Each row comes from the steps of one walk. Every step used is in the known rows, and no mark comes twice. Write the walk behind each row, first mark first.
(in the rows, 128 means zero)
Known rows:
lesimor > dafe: [126 156 126 148 144 137 138 120  88 121 103 157  92 129  82  69 136  69
  88 139 123 130 110 146 123 111 111 113 143 108 147 131 122 145 131 143
 101 118 138 119  98 159 107 106  83 135 150 166 175 151 181 104 155  95
 127 142 100 129 129 168 149 160 124 171 119 154 164  96 127 126 140 173
 118 157 136 164 144 110 164 140 136 134 103]
fida > zesat: [136 192 103 164 135 124 112 106 105 141 123 142 123  98 104  59 140 103
  94 199 146 123 127 112 128 132  92 115 142 117 144 128  97 155 137 147
 111 116 132  94  94 143 109 104  87 140 140 178 162 136 191  79 184 116
 157 112  63 147 136 181 140 158 155 129 128 136 157 111 119 126 115 163
 104 150 128 169 110 150 143 143 141 101 142]
zesat > dafe: [133 165 115 162 151 131 146 120  79 117  88 151  98 144  79 105 172  76
  84 190 152 139 111 147 110  99  94 136 150  85 126 133 109 113 118 152
  94 116 131 115 105 140  81  94  64 107 145 150 171 141 202  93 155 105
 133 138  81 132 148 152 148 174 124 167 133 128 173  74 131  96 120 145
 113 130 126 151 169 116 146 146 137 124 138]
rodalid > fida > dafe > lesimor: [126 169 130 138 141  96 168 138  55 120  73 141 148 125 113  84 138  64
 110 170 110  87 151 122 167  96 150 154 114  79 162 145 162 131 145 132
  80 105 132 119  99 105 100 106  29 107 110 191 116 168 178 134 142  61
 124 144  81 149 117 161 102 137 164 128 111 131 186 127 144  96 130 170
 134 149 132 175 118 167 137 150 134 161 122]
rodalid > neta: [129 194 133 138 160 133 123 114 104 110 115 159  99 144  98  81 172 103
  80 196 132 117 119 118 119  66 102 140 161 119 117 110 119 148 103 149
 121 135 126  68 103 117  85  88  57 150 126 191 156 142 185 118 139 100
 123 131  65 171 157 181 149 173 182 159 143 129 152  85 114 135 129 171
 126 129 128 160 132 106 120 131 163 112 146]
fida > dafe: [126 180 121 150 166 112 134 127  77 101 109 139 125 132 119  49 153  85
  94 157 156  94 112 123 135 115 133 127 157 110 126 103 105 138 150 142
 113 104 134 119 101 146  75 109  39 129 138 173 139 154 198 103 171  85
 143 174  86 128 131 172 132 151 132 151 119 164 176  96 147 122 119 169
 112 142 115 187 123 120 124 136 151 113 121]
fida > neta > rodalid: [136 220 165 145 170 126 140 134  83  97 134 147 116 105 131  57 161 110
  84 141 132 129 133 147 152 107 106 142 141 103 111 130 119 130 140 143
 141 143 123  77 123 141  98  82  53 174 158 147 184 162 160 114 158 101
 174 150  99 159 152 171 169 145 143 141 131 140 154  96 143 140 107 154
 108 134 131 170 149 116 142 133 146  77 143]
neta > fida: [129 163 163 141 148 135 135 124  56  91 123 153 131 118 115  70 164 101
 109 182 124 133 108 127 103  88 109 160 120  92 123 142 139 141 108 140
 112 145 152  62 133 162 110  77  29 156 149 154 165 147 174  77 168 105
 133 115  88 159 136 200 181 156 170 163 109 151 161 111 147 136 147 148
  93 129 145 160 122 118 150 144 136 119 127]
dafe > rodalid > neta > fida > zesat: [139 176 142 153 154 140 115 152 100 117 139 149 158  68 166  67 143 103
  88 166 123 124 145 121 140 116 139 168 114  94 145 123 140 161 137 129
 111 140 143  65 105 121 113 116  57 158 147 161 198 145 140 130 179  87
 148 138  77 184 121 165 162 143 199 141 113 113 168 128 102 159 177 145
 143 119 138 176 119 151 138 134 165  83 180]
neta > rodalid > fida > dafe: [148 168 146 155 153  88 148 137  56  84 101 130 145 101 127  72 164  68
  91 133 123 126 129 101 139  98 148 140 112  61 144 129 147 146 172 120
  95 120 146  97 103 128  89 103  21 119 129 173 143 150 163 119 166  67
 148 175 128 157  89 167 141 130 141 126 112 141 182 118 136 114 116 171
 118 130 114 182 129 143 168 141 146 120 105]
zesat > fida > neta > rodalid > dafe > lesimor: [110 188 177 132 169 121 198 136  77 127 117 150 135 147 156  95 166  82
  79 141 126 112 144 149 170  81 154 168  90  99 133 171 152 106 161 130
 119  95 141 108 115 115 118  71  61 105 138 167 162 183 124 146 120  75
 147 165 107 200 140 163 140 165 133 115 101  91 185 112 136 101 119 155
 142 116 127 161 175 151 166 127 166 122 155]
neta > rodalid > fida > zesat: [149 167 123 167 149 114 127 112  70 136 121 133 134  71 125  70 159  99
 103 187 123 141 129 110 147 120 126 134 108  68 162 159 133 160 143 121
 111 118 139  96  90 113 106 109  59 136 146 171 146 135 153  88 174  93
 182 123 111 190  84 174 154 145 177  94 118 116 174 136 101 128 106 157
 121 127 116 189 109 172 190 166 143 106 132]
neta > rodalid: [131 198 130 160 164 127 142 109  85 103 130 174 117 102 128  65 167 102
  91 167 133 134 114 140 121 102  98 124 123  90 134 139 135 141 142 120
 122 121 120  82  94 150 111  84  48 131 141 160 177 148 154  87 170 117
 164 116 108 145 125 150 160 167 144 143 126 154 179  98 131 107 115 152
  91 127 122 169 144 103 157 141 133 105 130]
lesimor > dafe > rodalid: [124 156 124 165 150 122 138 137  90 108  89 153  93  97  93  72 139  81
  71 132 128 127 154 149 138 130 125 117 134  68 159 144 151 161 162 139
 102 138 130 112 103 150 114  92  79 148 125 133 195 149 152 127 155  77
 127 137 107 114 115 133 151 167 133 174 125 154 194 114 122 126 157 171
 131 157 124 171 153 119 169 155 152 133 108]
fida > dafe > lesimor: [129 186 133 135 138 125 160 152  76 110 104 157 146 121 131  61 145  87
 114 165 136  66 132 126 149 111 128 126 135 111 143 114 125 132 153 143
  89 108 127 114  85 124  92  97  39 112 125 187 129 167 197 119 169  95
 140 142  93 128 140 146 113 154 136 141 107 144 183 108 145 103 135 167
 120 159 131 170 134 131 118 141 121 140 134]
rodalid > fida: [131 160 137 149 143  99 157 107  60 114  86 144 102 124  87  97 153  88
 108 194 107 130 136 125 125  86 114 123 141  88 152 139 146 153 124 135
 105 122 139  75 104 126 112 103  53 147 115 178 151 133 169  96 136 109
 136  98  88 157 106 193 146 148 171 127 126 154 175 118 140 114 110 180
 114 147 127 176 125 151 171 149 157 122 121]
zesat > fida: [109 151 131 138 149 113 171 124  88 135  91 137 104 133 105  90 151  92
  78 194 141 129 117 119 101  88 122 146 103  88 145 137 137 113 134 129
 123 110 132  62 123 147 119  81  91 139 140 163 154 153 165  67 156 114
 145 113  74 162 142 193 160 171 149 153 136 133 186 108 128 134 121 143
  97 135 133 164 148 137 140 152 149 128 128]

Write each row's walk:
[131 187 132 150 163 123 136 135 111  96 108 150 107 118 114  74 149 101
  76 175 128  95 154 138 122 103 104 141 150 102 148 120 142 151 128 132
 114 144 134  57  89 113 114 104  65 154 112 161 180 148 160 154 142 104
 127 127  71 153 139 156 159 165 159 146 138 141 189 108 114 131 156 173
 150 109 124 176 139 129 138 129 172 100 171] : dafe > rodalid > neta
[129 216 173 135 173 118 157 139  77 111 120 163 139 146 148  83 154  80
 111 134 130  91 134 155 178  99 127 147 133 110 122 150 140 134 144 146
 118 118 130 121 101 107 104  89  39 127 135 172 154 184 155 168 111  86
 153 164  97 171 144 149 127 161 138 113  98 102 176 103 140 103 116 160
 135 124 122 164 161 127 149 118 152 113 158] : fida > neta > rodalid > dafe > lesimor
[138 172  93 177 124 129 110 113  99 142  95 130 118 108 101  96 166  67
  76 210 154 140 115 132 130 131  89 139 137 105 139 133  88 116 128 146
 105 102 122 141  84 143  78 111  88 110 150 170 157 136 201  85 193 105
 159 138  83 148 130 161 152 163 145 144 135 128 164  88 111 114 113 148
 108 130 119 164 139 147 141 147 135  91 166] : fida > zesat > dafe
[144 149 131 164 152  89 152 133  69 106  80 140 112 108  94  97 142 101
  90 183 111 125 159 125 140 122 140 136 118  59 177 135 175 152 152 124
  99 130 125  61 107 127 123 113  61 160 106 165 171 147 157 128 154  89
 125 103  90 147 112 157 161 152 162 137 145 154 198 139 129 118 131 177
 135 131 123 189 121 146 184 180 158 127 134] : dafe > rodalid > fida
[133 160 131 153 153 139 140 147  97 102 101 158  90 123 112  69 145  83
  58 144 115 120 160 153 131 115 122 136 151  93 143 123 143 149 135 138
 113 136 131 106 101 138 101 109  68 157 139 151 186 145 159 174 139  79
 106 167  98 149 120 146 146 170 133 176 133 133 197 104 110 148 153 175
 163 137 137 174 152 119 141 132 182 106 127] : lesimor > dafe > rodalid > neta
[112 192 125 153 139 119 155 128  84 126  79 167 122 166 119  85 147  80
 116 192 139  92 126 127 152  86 123 119 145 127 146 158 147 153 136 141
 100 115 130 123  94 114 114  94  55  91 130 189 136 156 203 140 128 105
 123 122  97 155 150 150 118 178 149 132 102 128 185 109 144  86 123 163
 134 137 130 162 138 124 154 151 132 140 149] : rodalid > dafe > lesimor
[129 185 135 147 138 134 119 124  83 138 150 143 159  83 127  70 162  99
 101 191 124 135 107 109 115 122 110 157 115 100 129 137 114 152 126 136
 122 126 157  91 115 141 101 106  54 149 158 172 168 131 170  62 192 101
 174 123  72 171 117 197 173 144 190 143 101 149 151 123 123 146 140 146
 111 156 144 167  97 147 150 154 137  98 157] : neta > fida > zesat
[135 175 108 159 167 133 134 153 103 103  79 160 102 130 117 101 168  76
  55 177 153 132 150 155 125 106 107 153 151  91 142 126 129 115 133 123
 106 126 129  89  97 112  80 107  64 119 122 150 192 146 174 171 146  77
 122 159  89 158 131 132 149 174 150 158 143 112 190  78 108 114 146 161
 154 107 117 170 177 129 116 123 168  89 169] : zesat > dafe > rodalid > neta
[140 187 150 159 159  95 150 140  73 109  90 111 124 109 111  94 156 111
  81 161 109 114 190 164 176 112 134 153 131  83 169 138 161 138 143 147
 119 145 136  60 135 116 112 123  64 181 111 153 162 154 151 164 134  81
 152 145  82 156 133 183 162 133 172 129 139 146 193 136 142 145 140 178
 151 122 121 187 148 145 159 163 191 105 147] : dafe > rodalid > fida > neta
[134 164 151 130 139 111 172 154  52 103  92 156 163  89 159  72 145  73
 117 146  95 104 152 120 167  93 148 144  91  64 157 145 171 135 157 114
  88 105 119 114  90 102 111  77  17 104 117 193 140 167 143 135 145  68
 151 159 116 161 100 150 116 140 144 123  89 123 193 132 140 112 127 174
 129 144 122 179 141 146 158 142 124 142 119] : neta > rodalid > fida > dafe > lesimor
[137 159 118 146 143 160  87 129  89 135 125 144 153 105 133 107 181  53
  83 204 137 137 113 113 111  81 114 187 129 124 120 130  88 118 107 141
 106 121 164 117 109 107  67 110  50 124 164 172 175 143 192 106 170  71
 135 192  78 194 128 182 174 144 183 143  97  93 131  92 118 151 138 149
 129 130 131 160 143 154 126 125 160  85 180] : rodalid > neta > fida > zesat > dafe
[128 144 104 180 143 122 132 118  73 141 104 129 140  85 118  85 173  59
  85 187 120 155 120 135 136 112 118 147  95  68 155 161 126 126 155 123
 100 117 131 131  93 107  75 102  54  94 152 156 170 135 163  87 177  74
 164 165 120 182  88 158 151 156 158 104 123  93 177 109 116 103 113 142
 116 120 102 164 151 158 185 166 134 113 141] : neta > rodalid > fida > zesat > dafe
[123 174 167 121 170 157 118 128  79  95 135 156 131 129 137  82 152  98
 100 188 114 123 115 121  98  63 115 181 136 108 104 113 131 160 104 150
 118 147 165  51 118 132  97  85  33 150 147 175 177 154 165 112 135 108
 120 142  75 184 149 210 164 153 181 162  94 135 146 110 139 145 150 160
 116 121 139 156 140 117 131 117 171 107 151] : rodalid > neta > fida
[144 186 138 157 167 114 125 108  79 100 101 178 118 127 116  83 182  94
  83 154 133 129  97 132 130  94 119 111 147  85 124 146 119 151 156 127
 115 110 146 117  78 134 111  86  44 109 163 169 165 140 174 117 156  95
 129 148 127 155 109 153 133 177 132 136 111 127 182 102 128  95 114 156
 105 101 121 174 157  95 187 121 163 118 136] : neta > rodalid > dafe
[127 161 112 160 158 100 145 143  86  90  88 139 137  89 120  66 155  90
  96 149 155 106 146 117 147 140 136 127 150  85 156 112 132 135 178 132
 102 126 127  97  89 133  95 101  47 140 134 159 173 147 169 138 173  70
 138 166  87 129 112 139 135 144 131 161 130 174 200  95 138 132 154 160
 125 137 118 181 153 114 130 138 146 111 131] : fida > dafe > rodalid
[126 158 168 131 167 134 124 149  86  93 137 161 136  94 155  76 162  96
  74 165 107 121 133 129 110  91 135 187 132  80 142 123 158 152 134 137
 125 144 157  33 131 137 110  92  37 163 144 146 193 152 147 135 141  91
 117 136  84 179 128 160 174 148 184 173 111 141 178 127 138 152 183 166
 151 112 135 176 136 125 132 121 170  93 155] : dafe > rodalid > neta > fida
[137 182 144 130 152 157 102 128  95 123 146 143 148  98 145  71 162  97
  97 200 124 125 121 113 116  91 122 170 125 110 118 110 101 158 100 152
 118 119 161  74 114 116 100 112  51 142 162 181 154 145 169  95 151  89
 144 149  65 197 136 212 161 154 199 145  93 112 134 110 114 163 149 163
 130 130 132 162 100 152 126 125 161  82 169] : rodalid > neta > fida > zesat
[122 152 132 136 160 103 161 137  84 120  98 125 134 135 114  85 164  72
  83 173 157 133 134 111 122  94 142 146 108  95 133 123 115  96 161 122
 115 105 143 108 121 127  93 101  63 115 140 167 155 146 170  89 170  84
 134 163  88 160 136 180 142 136 124 152 131 146 192 107 139 138 126 144
 116 136 116 170 144 144 135 134 151 119 116] : zesat > fida > dafe
[114 150 119 143 171 111 159 164 100 114  92 123 137 130 140  76 156  88
  51 155 145 116 164 108 132  94 167 162 125  76 151 119 140 106 176 122
 114 118 141  77 108 120 100  97  66 140 125 166 168 171 147 160 150  55
 131 181  80 177 120 172 133 150 131 163 135 127 192 109 110 142 160 171
 155 102 111 167 148 157 127 116 193  99 146] : zesat > fida > dafe > rodalid > neta
[133 150 140 151 171 155 132 160  74  84 116 169 133 109 153  99 171  68
  70 166 133 146 142 145 119  95 119 179 118  76 127 126 147 112 130 124
  95 147 155  74 119 125  78 102  50 108 130 145 205 145 157 149 145  60
 113 166 102 180 136 151 173 158 162 177 106 103 183  89 118 121 154 148
 150  94 126 155 174 116 133 138 165  99 171] : zesat > dafe > rodalid > neta > fida
[133 148 153 151 157 121 144 159  63  82 110 140 157  78 162  73 163  71
  89 141 136 125 152 124 145 129 157 170 110  54 135 123 149 142 173 119
  89 127 153  76 116 155  88 110  26 151 146 155 184 140 155 132 182  53
 136 177  86 146 111 151 159 118 144 168 109 172 187 117 148 131 175 149
 130 132 119 189 144 113 152 140 148  98 126] : neta > fida > dafe > rodalid
[130 144 148 151 138 153 107 150  76 121 141 148 147  81 159  78 158  58
  63 145 117 135 155 138 124 130 143 171 113  79 145 133 138 185 140 136
 105 148 147  98 113 131 107 117  71 154 154 145 210 151 132 146 171  57
 142 182  92 168 108 175 154 148 164 167  85 118 162 129  93 173 175 163
 160 134 128 168 133 162 131 123 174  87 148] : lesimor > dafe > rodalid > neta > fida > zesat
